Each row comes from the steps of one path. Every step used is in the known rows, and no mark comes twice. Write the path behind each row, first mark first.
In the rows, 128 means zero.
Known rows:
biru/fovu/tulutu: 102 122 151 125 140 108 150 91 107 119 139 132 114 101 94 105 189 127
 141 187
konosa/biru: 146 144 153 117 125 126 134 87 115 118 130 88 114 115 115 106 201 146
 118 173
mamav/konosa/biru/fovu: 153 145 157 128 144 106 174 76 106 92 137 109 98 123 81 93 201 158 124
 150
biru/fovu/tulutu/kozig/gasum: 69 91 134 131 180 112 155 119 102 138 138 143 103 86 130 98 206 150 153
 197
tulutu/fovu/biru/konosa: 105 132 183 97 159 112 166 117 131 150 134 133 149 84 100 91 191 149 137
 168
biru/konosa: 120 139 155 114 142 127 137 96 106 108 120 100 133 102 119 86 205 147
 145 150
fovu/biru/konosa/mamav: 126 165 184 108 146 125 145 106 132 131 133 104 124 80 98 95 210 144 100
 141
fovu/tulutu/kozig: 86 113 142 96 161 106 137 100 124 129 131 113 135 93 130 127 214 130 150
 188
konosa/mamav/kozig/biru/fovu/tulutu: 122 164 150 121 127 131 145 100 82 135 139 151 80 95 92 128 220 112 125
 178
mamav/konosa/biru/fovu/tulutu/kozig/gasum: 97 109 141 137 201 113 177 116 102 127 152 141 90 99 102 100 216 166 133
 179
kozig/tulutu/fovu/biru/konosa: 93 123 159 92 162 121 161 154 131 154 143 147 154 73 103 104 208 153 145
 180
mamav/kozig: 137 168 137 109 122 122 141 81 105 104 111 94 118 106 124 123 216 121
 148 155
kozig/kati: 129 152 129 109 117 107 110 110 116 107 130 82 114 93 132 130 224 129
 151 168
mamav/kozig/gasum: 129 158 117 133 138 139 135 104 101 114 110 100 102 98 139 115 222 135
 151 158
konosa/biru/fovu/tulutu/kozig: 90 104 169 114 166 110 164 100 94 140 154 138 101 102 105 101 199 148
 124 207
fovu/tulutu/kozig/mamav: 76 121 139 87 158 118 131 131 124 125 110 121 116 80 121 143 227 122 126
 193
konosa/biru/fovu: 137 132 165 129 127 117 156 85 95 117 137 110 95 115 99 86 188 153 119
 181
mamav/konosa/biru/fovu/tulutu: 131 137 161 132 159 110 171 86 109 109 151 129 101 117 66 108 199 144
 120 171
tulutu/fovu/biru/konosa/mamav/kozig/kati: 128 187 178 90 149 118 153 139 97 146 143 133 107 61 105 121 238 131 123
 155

Which path is each row?
118 182 161 102 146 144 149 139 113 132 136 124 118 68 103 119 242 134
 113 147 -> fovu/biru/konosa/mamav/kozig/tulutu
138 161 129 102 137 114 142 105 136 78 95 92 114 103 95 135 229 133 126
 137 -> kozig/mamav/konosa
128 144 143 91 162 115 156 115 124 97 108 98 100 102 109 131 240 153 108
 155 -> tulutu/kozig/mamav/konosa/biru
143 152 155 121 141 118 167 105 106 88 117 116 80 111 71 109 214 150 102
 156 -> kozig/mamav/konosa/biru/fovu
161 157 145 118 142 114 152 78 125 94 129 85 115 123 95 115 214 152 122
 143 -> mamav/konosa/biru
122 168 168 115 170 140 167 134 102 155 129 143 108 67 110 95 222 150
 118 152 -> tulutu/fovu/biru/konosa/mamav/kozig/gasum
82 112 132 100 154 118 127 114 124 152 132 129 127 93 133 140 220 125
 155 196 -> fovu/tulutu/kozig/biru
97 149 160 91 160 132 171 151 112 152 136 154 143 73 103 116 221 139 148
 173 -> mamav/kozig/tulutu/fovu/biru/konosa
119 130 157 102 165 106 178 112 104 96 117 123 83 102 94 110 226 160 110
 163 -> tulutu/kozig/mamav/konosa/biru/fovu
153 183 135 108 110 136 125 94 99 121 114 106 95 99 123 134 235 119 126
 152 -> konosa/mamav/kozig/biru
81 109 168 106 162 123 158 131 94 136 132 143 83 88 96 118 212 142 101
 212 -> konosa/biru/fovu/tulutu/kozig/mamav
137 173 141 131 153 154 139 115 77 112 116 108 89 86 131 89 236 147 127
 133 -> biru/konosa/mamav/kozig/gasum
113 142 168 87 156 122 156 153 126 150 143 143 140 67 99 103 223 155 119
 167 -> kozig/tulutu/fovu/biru/konosa/mamav
106 128 142 90 142 107 153 142 151 153 138 134 153 78 109 130 206 143
 144 190 -> kozig/tulutu/fovu/biru
121 144 159 124 155 122 165 115 108 103 131 135 81 105 57 124 211 137 97
 176 -> kozig/mamav/konosa/biru/fovu/tulutu
95 108 141 107 143 105 152 101 102 134 126 133 109 100 132 103 207 145
 158 184 -> tulutu/kozig/biru/fovu
68 108 152 97 158 109 154 127 103 123 118 144 99 81 105 122 213 131 127
 200 -> biru/fovu/tulutu/kozig/mamav
118 136 165 94 140 99 158 104 150 147 130 120 149 88 103 117 189 137 137
 180 -> tulutu/fovu/biru
89 126 155 97 169 133 131 125 101 150 138 139 113 80 123 113 234 139 129
 170 -> fovu/tulutu/kozig/biru/konosa/mamav
